What can hang from each mark
j228: j377 j453 j470
j470: j46 j356
j377: j46 j228 j356
j628: j46 j228 j356
j46: j377 j470 j628
j453: j46 j356
j356: j453 j628

Known rows, with every way that one mark hangs from another
j356{j453}: [ 0.547 -0.022 -0.486 -1.876  0.135 -0.377 -0.339  0.471 -0.200  0.336
  0.234  1.154  0.722  0.902 -0.626 -2.302  0.471  0.666 -0.099 -0.860
  0.022 -0.438 -1.960  0.027 -0.105 -3.215  2.822 -0.783 -0.353]
j228{j377 j470}: [ 0.490 -0.246 -0.423 -3.046  0.785  0.911 -0.205  0.110  0.055 -0.153
 -0.271 -0.022 -0.758  0.579 -0.774  0.376 -0.562 -0.369 -0.044  0.521
 -2.932 -0.152 -0.943 -0.406  1.327 -0.447 -2.105 -0.630  1.288]
j228{j377 j453{j46 j356} j470}: [ 2.590 -2.379  0.243 -0.046  0.013 -0.387  0.573 -0.761 -0.044  0.068
 -1.165 -0.983 -0.737 -0.783 -0.294  3.590  0.064 -0.874  1.744  0.128
 -4.068 -0.337 -1.100 -1.122  1.792  0.058 -2.993  0.327 -4.154]
j628{j228 j356}: [-0.870  1.282 -0.277 -2.055  0.350 -0.697 -0.211 -3.623  0.221  0.184
  0.018  0.130  0.723  0.329  1.846 -2.398 -0.354 -0.224 -1.053  0.343
 -0.543  0.200 -0.596 -0.203 -0.095  0.142  0.397  0.683  1.274]
j228{j453{j356} j470}: [ 1.691 -1.806 -0.114 -1.315  0.395 -1.216 -0.061  2.596 -0.057  0.319
 -0.389 -0.728 -0.932  0.252 -0.224  1.213 -0.227 -0.936  0.583  0.095
 -1.110 -0.254 -1.546 -0.351  1.672 -0.721 -2.055  0.107 -1.883]
j46{j470{j356} j628{j228{j453}}}: [-1.247  1.199 -0.119  0.368 -0.079 -0.770  0.381 -2.133  0.161  0.369
 -0.310 -0.588  0.778 -0.689  1.310  3.487 -0.931 -0.642 -1.187  0.788
 -3.286 -0.264  0.147 -2.742 -0.887  2.200 -0.052  1.433  0.335]
j356{j453{j46}}: [ 1.167  0.163  0.061 -0.580 -0.405 -0.844  0.217  0.010 -0.247  0.548
 -0.232  1.104  0.688  0.142 -0.426 -1.928  0.525  0.613  1.108 -0.580
 -0.655 -0.670 -1.150 -0.430  0.131 -3.359  2.701 -1.043 -2.730]
j628{j46 j228 j356}: [-0.769  0.961 -0.207 -1.105 -0.138 -0.772 -0.635 -0.140  0.327  0.259
  0.086 -0.041  1.137  0.550  2.883 -2.571 -0.031 -0.433 -1.132  0.236
 -0.182  0.100  0.249 -0.115 -0.517  0.677  0.169  0.692  1.424]
j228{j377 j470{j46 j356{j453}}}: [-0.653 -0.047 -0.284 -0.225  0.038  0.478  0.682  1.665  0.004  0.174
  0.179  1.350  0.941  0.730  0.280  2.863  0.484 -0.204 -0.085 -0.405
 -3.951  0.170 -0.751 -1.016 -3.348 -0.478 -1.408  1.020  1.626]
j356{j453 j628{j228{j377 j470{j46}}}}: [-0.796 -0.820  0.233  0.279  0.527  1.431  0.156  1.451  0.277 -0.957
 -0.236  1.140 -0.695 -0.887  0.989  0.608  0.908  0.112  0.093 -1.105
  1.293 -0.043  1.219 -0.364 -1.083  0.881 -2.289  2.807  0.446]
j453{j46{j377 j470}}: [ 1.413  2.746  0.155  0.409 -0.286  0.385  0.653  0.111 -0.343  0.002
 -0.424 -0.213 -0.241 -0.102 -0.682 -1.587 -0.791 -0.098  1.809  0.470
  0.053 -0.464  0.112 -1.162  0.841 -1.024  2.149 -1.358 -2.846]
j356{j453{j46{j470}} j628{j228}}: [ 0.024  1.179  0.835  1.703 -0.138 -0.443  0.808 -0.158  0.234 -0.822
 -0.181  0.682 -0.750 -1.835  1.004 -1.558  0.849  0.622  0.357 -0.932
  2.608 -0.598  1.298 -0.562  0.710 -0.595  2.396  0.995 -3.723]
j228{j453}: [ 0.485 -1.447 -0.497 -3.017  0.290 -0.319 -0.263  0.233 -0.218  1.024
 -0.247 -0.648  0.413  0.565  0.111 -0.692 -0.452 -0.729  0.095  0.069
 -0.922 -0.541 -2.297 -0.400  0.740 -1.466  0.048 -0.818 -0.031]
j377{j356{j453{j46{j470}}}}: [ 0.442  0.758  0.526  1.780 -0.373 -1.222  0.844  0.853 -0.154  2.133
 -0.101  0.614  0.153 -0.247 -1.693 -0.993  0.437  1.097  0.787 -0.548
  1.057 -0.292 -0.529 -0.524  0.503 -2.000  4.221 -0.611 -2.514]
j628{j46 j228{j377 j470} j356}: [-1.016  0.145 -0.212 -0.987  0.513  0.552 -0.317 -0.576  0.600 -0.158
 -0.206 -0.102  0.003  0.276  2.578 -0.062  0.139 -0.175 -1.162  0.341
 -1.779  0.288  0.904 -0.640  0.386  2.566 -2.642  1.484  2.352]
j356{j453{j46{j377}} j628}: [ 1.183  0.886  0.223  1.807 -0.331  0.517 -0.316 -1.662 -0.490 -0.959
  0.056  0.857 -0.350 -0.722 -0.669 -1.920  0.889  0.969  0.848 -0.932
  4.472 -0.259  0.242 -0.089  0.109 -2.093  1.168 -1.021 -3.302]
j628{j46 j228{j377} j356{j453}}: [-0.845 -0.103 -0.184  0.344  0.172  0.637 -0.815 -3.041  0.412  0.361
  0.028  0.702  1.612  0.221  2.504 -0.795  1.187  1.068 -1.329 -0.943
 -1.330  0.002 -0.103 -0.264 -0.619  0.895  0.914  1.343  1.065]
j228{j453{j46}}: [ 1.087 -1.513 -0.095 -1.621 -0.282 -0.792  0.335 -0.082 -0.154  0.880
 -0.743 -0.649  0.360 -0.135  0.342 -0.200 -0.440 -0.917  1.187  0.281
 -1.590 -0.675 -1.722 -0.856  0.821 -1.829  0.030 -0.946 -2.488]
j628{j228{j377 j453 j470} j356}: [-1.320 -2.105 -0.184 -1.539  1.157  0.745 -0.801 -4.088  0.699  0.388
 -0.687 -1.054 -0.266 -0.276  2.138  1.940  0.140 -0.391 -1.219  0.169
 -1.756  0.058 -0.762 -1.069  1.025  2.840 -3.058  1.980  1.629]
j628{j46{j377{j228{j453}} j470{j356}}}: [-0.929  0.583 -0.086  1.117 -0.665  0.657  0.215  1.762  0.115 -0.347
  0.517 -0.943  0.687  0.920  0.916  0.906 -0.608 -0.495 -0.425  0.692
 -0.968  0.081  0.424  0.876 -1.542  0.978  0.929 -1.248  2.000]
j356{j453 j628{j46{j377 j470}}}: [ 0.269  1.872  0.112  2.632  0.206  0.850 -0.460  4.022 -0.238 -0.966
  0.540  0.591 -0.606 -0.178 -0.012 -2.349  1.001  1.416 -0.075 -1.185
  5.562 -0.570  1.011  0.245 -0.011 -0.386  2.232 -1.076 -0.724]
j228{j377{j46} j453{j356} j470}: [ 2.171 -2.715 -0.169 -0.415  0.464  0.082  0.068  1.649  0.060 -0.601
 -0.607 -1.047 -0.713 -0.219 -1.304  2.852 -0.079 -0.846  1.028  0.005
 -2.741  0.090 -0.818  1.028  1.625  1.817 -2.792  0.269 -0.793]
j453{j46}: [ 1.265  0.796 -0.012 -1.915 -0.401 -0.959  0.389 -0.137 -0.315  0.367
 -0.289  0.162  0.318  0.283 -0.273 -1.652 -0.567 -0.508  1.101  0.573
 -2.024 -0.370 -1.015 -0.487  0.500 -2.647  0.711 -1.476 -2.152]
j228{j377{j46 j356{j453}} j470}: [ 0.004 -1.481 -0.113  0.406  0.227  0.527 -0.386  1.217 -0.034  1.095
 -0.026  0.602 -0.691  0.402 -2.906  0.460  0.419  1.112 -0.090 -0.391
  0.570  0.447 -0.222  1.660  0.669  0.832  0.330 -0.149  2.105]
j377{j46{j470 j628} j228 j356}: [-0.914  1.115  0.203  1.032 -0.473 -0.622  0.434  1.735 -0.015 -0.490
  0.586 -0.496 -0.377  0.120 -3.789  0.099 -1.086 -0.010  0.529  1.186
 -0.253  0.618  2.279  2.065  0.996  1.157  2.086 -1.713  3.214]

Rows
[-0.477  0.201  0.091 -0.653  0.191  0.060 -0.348 -1.553  0.086 -0.529
  0.296  0.968 -0.254 -0.881  0.846 -2.432  0.817  0.836 -1.077 -1.052
  3.244 -0.125 -0.048  0.493  0.035 -1.202  1.123  1.077 -0.815]	j356{j453 j628{j228}}
[-0.146  0.658  0.557  2.880 -0.211 -1.184  0.785  0.652 -0.312  0.739
  0.071  0.413 -1.193 -1.175 -1.739 -0.867  0.987  1.078  0.321 -0.896
  4.213 -0.001  0.459  0.294  0.668 -1.557  2.393 -0.611 -2.615]	j377{j356{j453{j46{j470}} j628}}
[-0.754 -1.037  0.314  0.496 -0.766 -0.909  0.412 -0.712  0.153 -1.157
 -0.298 -0.508 -0.275  0.031 -0.170  4.482 -0.694 -1.188 -0.029  1.501
 -4.378  0.296  1.578 -0.499 -0.404  0.458 -2.967 -0.757  0.333]	j377{j228{j453{j46{j628}} j470{j356}}}
[-0.323  2.433 -0.280 -0.251 -0.260 -0.996  0.651  4.112 -0.007  0.134
  0.509  0.128  0.786  0.824  1.013  0.061 -0.578 -0.695 -0.924  0.617
 -2.708  0.143 -0.222 -0.439 -1.710 -0.459  1.101 -1.030  0.982]	j628{j46{j470{j356}}}
[ 0.027  1.681 -0.079  2.395 -0.174  0.235 -0.264  3.340 -0.239  2.286
  0.464  0.534  0.452  0.719 -1.172 -2.102  0.452  1.465 -0.011 -0.723
  4.118 -0.198 -0.098 -0.387 -0.050 -0.460  4.005 -0.719 -0.003]	j628{j46{j377{j356{j453}} j470}}
[-0.674  0.671 -0.319  0.259  0.272 -0.677  0.154 -1.192 -0.297 -0.846
  0.644  1.238  0.071  0.023  0.192 -0.066  0.846  0.535 -1.750 -0.663
  1.233  0.357 -0.915  0.667 -2.076 -2.089  0.355 -0.657  0.199]	j470{j356{j453 j628}}
[ 0.317  2.425 -0.156  1.255  0.163  0.714 -0.260  3.920 -0.294 -1.047
  0.466 -0.247 -0.953 -0.154  0.162 -2.391 -0.232  0.202  0.106  0.066
  4.283 -0.129  1.244 -0.042  0.513  0.333  0.305 -1.341  0.035]	j356{j628{j46{j377 j470}}}
[-0.449  1.954 -0.409  1.777  0.489  0.042 -1.201 -4.268 -0.488 -0.570
  0.252  1.010  0.963  0.996 -0.673 -0.308  0.782  1.537 -0.531 -0.336
  1.932 -0.136 -0.285 -1.556 -0.221 -0.233  1.669 -0.692  0.603]	j46{j377 j628{j356{j453}}}
[ 0.228 -0.310 -0.081 -2.112  0.435  1.054 -0.168  0.294  0.266 -0.778
 -0.556 -0.124 -0.672 -0.242 -0.140 -0.129 -0.731 -0.491  0.018  0.622
 -2.468  0.227  0.686  0.845  0.834  2.330 -1.666  1.194  1.932]	j628{j228{j377{j46} j470}}
[-0.125  0.149  0.083  1.241 -0.269  1.317 -1.021  1.429 -0.102 -1.817
  1.153  0.660 -0.280  0.436 -0.204 -3.044  1.113  1.366 -0.042 -0.958
  4.979  0.152  1.596  2.626 -0.334 -1.284  1.377 -1.543  1.151]	j356{j453 j628{j46{j377{j228}}}}
[-0.551 -2.448  0.059 -2.989  0.470  0.188 -0.392  2.235  0.362 -0.516
  0.188 -0.689 -0.833  0.802 -0.460 -0.107 -0.667 -0.820  0.005  0.604
 -0.815 -0.122 -0.351  1.381  1.312 -0.700 -1.473 -1.085  2.177]	j377{j228{j453 j470}}
[-0.580 -0.813  0.374  1.676 -0.859 -0.978  0.646 -0.715  0.131  0.888
 -0.257 -1.217 -0.205 -0.441 -2.192  2.345 -0.817 -0.339  1.148  1.029
 -1.358 -0.099  1.315 -0.513  1.613  0.449  1.159 -1.065 -0.632]	j377{j228{j453{j46{j470 j628}}} j356}
[ 2.163 -1.265 -0.158  0.520  0.397  0.144  0.675  0.703 -0.029 -0.352
 -0.521 -1.291  0.070 -0.731 -1.432  2.535 -0.408 -0.632  1.344 -0.179
 -3.273 -0.193 -1.089  0.770  1.463  1.636  0.285 -0.263 -1.783]	j228{j377{j46{j470}} j453{j356}}
[ 2.467  1.833  0.602  1.928 -0.597 -0.186  0.394 -3.491 -0.475 -1.303
 -0.233 -0.173 -0.825 -1.831  0.698 -1.166 -0.067 -0.209  1.060  0.006
  2.430  0.183  1.263 -0.362  0.628 -0.051 -0.879  1.034 -5.555]	j453{j46{j377} j356{j628{j228}}}
[ 0.087  1.312 -0.209 -1.478 -0.493  1.158  0.357  1.708 -0.249 -0.673
  0.917  0.216  0.936  1.430 -0.757 -2.572 -0.884 -0.558  1.976  0.502
 -0.252  0.233  0.332  1.200 -1.472 -1.579  0.834 -0.995  1.921]	j470{j46{j377{j228}}}
[-0.230  1.189 -0.106 -0.105  0.034  0.194  0.322  3.941 -0.274  1.981
  0.434  0.292 -0.338  1.153 -1.657 -1.047 -0.855 -0.561  1.244  0.583
  2.976  0.376  0.048 -0.746 -0.965  0.048 -1.445  0.410  1.909]	j228{j470{j46{j377{j356}}}}
[-0.627  1.828 -0.118 -0.190 -0.180  0.547  0.920 -2.089  0.210 -0.725
 -0.111 -0.346  0.738 -0.545  0.515  1.518 -1.027 -0.451 -0.861  0.777
 -4.855  0.521  0.512  0.609 -1.424  2.734  0.560  1.039  1.660]	j628{j228{j377{j46{j470{j356}}}}}
[-1.381 -2.091  0.108  1.436  0.044 -0.264  0.295  2.262  0.222 -0.407
  0.366 -1.561 -1.342 -0.803 -2.410 -0.240 -0.386 -0.376 -0.119  0.363
  4.163  0.555  1.466  3.977  1.224  1.556  0.474 -1.303  2.624]	j377{j46{j470} j228{j453} j356{j628}}
[-0.828  1.675  0.065  2.364 -0.595  0.588 -0.588 -1.029  0.017 -0.646
  0.651  1.101  0.614 -0.564  2.359 -0.889  0.983  0.983 -1.885 -0.698
  3.677  0.357  1.297 -0.049 -2.734  0.758  0.390  1.229 -0.057]	j470{j356{j453 j628{j46{j377} j228}}}
[-0.052 -0.656 -0.491 -0.932  0.143  0.391 -0.387 -3.210 -0.277  2.178
  0.301  0.513  0.707  0.403 -1.967 -0.104  0.492  1.383 -0.380 -0.783
 -0.553  0.169 -1.816 -0.063  0.270 -1.521  1.996 -0.156  0.746]	j228{j377{j356{j453}}}
[-0.856 -1.123 -0.284 -1.882  0.438 -0.734  0.160  1.290  0.107  0.627
 -0.173 -0.407 -0.081  0.777  0.762  2.112 -0.549 -1.019 -1.365  0.748
 -2.133  0.130 -1.785 -0.718 -0.915 -0.075 -2.588 -0.173  1.456]	j228{j453 j470{j356}}
[-1.132  0.699 -0.263  0.300  0.090  0.579 -0.400 -3.934  0.332 -0.415
 -0.171  1.238  0.523 -0.193  0.578  4.173  0.148  0.724 -1.788  0.054
 -4.279  0.273  0.861 -2.649 -1.289  1.902 -1.527  2.175  1.065]	j46{j628{j228{j377 j470{j356{j453}}}}}
[-0.255 -1.210  0.674  0.573 -0.608 -0.871  0.328  1.267  0.109  0.904
  0.363  0.764 -0.847  0.315 -2.092 -0.898  0.339  0.721  0.722  0.058
  0.836  0.377  0.942  1.750  0.810 -2.109  1.339 -0.636 -0.084]	j377{j228{j470} j356{j453{j46}}}
[-0.606 -1.761  0.442 -0.676 -0.569 -0.813  0.672  0.161  0.192 -0.582
  0.011 -0.587 -0.439  0.276  0.584  2.267 -0.445 -1.275 -0.017  1.278
 -3.670  0.268  0.227  0.932 -0.888 -0.553 -2.232 -0.924  0.357]	j377{j228{j453{j46} j470{j356}}}
[-0.645 -2.046  0.110  0.273 -0.199  0.694 -0.857  3.176  0.124  1.350
  0.505 -1.037 -0.712  0.988 -0.840 -0.295 -0.396  0.110  0.062  0.665
  3.166  0.290  0.941  1.379  0.778  1.079 -1.497 -0.735  2.973]	j628{j46{j377{j228{j453 j470} j356}}}
[-1.019  0.752  0.131  1.429  0.179  0.350 -0.574 -0.066  0.430  0.643
 -0.445 -1.112  0.831 -0.177  3.062 -0.760 -0.008 -0.003 -0.559  0.107
  2.178 -0.385  0.285 -1.288  0.195  3.168  0.705  1.184  0.671]	j628{j46{j377 j470} j228{j453} j356}
[ 1.577 -0.283 -0.137  0.656 -0.286  0.199 -0.499 -2.912 -0.391 -1.084
  0.214 -0.889  0.315  0.313 -1.615  1.858 -0.635  0.021  1.112  0.403
 -1.060 -0.075  0.249 -0.054  1.151 -0.056 -0.524 -0.825 -1.256]	j46{j377{j228{j453{j356}}} j628}
[ 2.439 -1.536  0.267  1.147 -0.320 -1.689  0.562 -0.708 -0.239 -0.566
 -0.429 -0.913 -0.788 -1.512  0.118  0.972  0.332 -1.035  1.085 -0.313
  0.704 -0.265 -0.825  0.126  1.165 -1.366 -1.863 -0.425 -5.252]	j228{j453{j46 j356{j628}}}
[ 0.350  1.410 -0.073 -1.254  0.076  0.609  0.310  4.769 -0.296  0.147
  0.134  0.363 -0.212  1.081 -0.415 -1.409 -0.707 -0.848  1.536  0.513
  1.055 -0.110 -0.060 -0.953 -0.945 -0.510 -1.529  0.060  1.241]	j228{j470{j46{j377}}}
[-1.311 -0.386  0.091  0.139  0.663  0.681  0.060 -0.757  0.574  0.063
 -0.142  1.047  0.635  0.203  1.925  0.713  0.931  0.306 -0.112 -0.719
 -1.334  0.046  0.225 -1.028 -1.610  1.598 -1.159  2.845  1.755]	j628{j228{j377 j470{j46}} j356{j453}}
[-1.014  0.480 -0.107 -0.767  0.302 -0.601 -0.539 -3.504  0.244  0.463
  0.210  1.020  1.050  0.346  1.731 -2.408  0.864  0.902 -1.235 -0.864
  0.808 -0.090 -1.015 -0.299 -0.512 -0.620  2.519  1.270  0.611]	j628{j228 j356{j453}}
[-0.842 -1.748 -0.326  0.252  0.161  0.999  0.050 -4.201  0.207 -1.191
 -0.254 -0.958  0.117 -1.454  1.273  2.769 -0.175 -0.795 -1.886  0.319
 -1.264  0.765  0.262  1.216 -1.465  3.386 -2.980  1.502  1.352]	j470{j356{j628{j228{j377{j46} j453}}}}
[-0.438 -1.643 -0.029 -1.645  0.550  0.071 -0.562 -1.635  0.087 -0.126
 -0.325 -0.713 -0.577 -1.209  1.534 -0.816 -0.049 -0.516 -0.827 -0.116
  2.194 -0.200 -0.398 -0.031  0.712  0.367 -1.576  1.191 -0.518]	j356{j628{j228{j453}}}
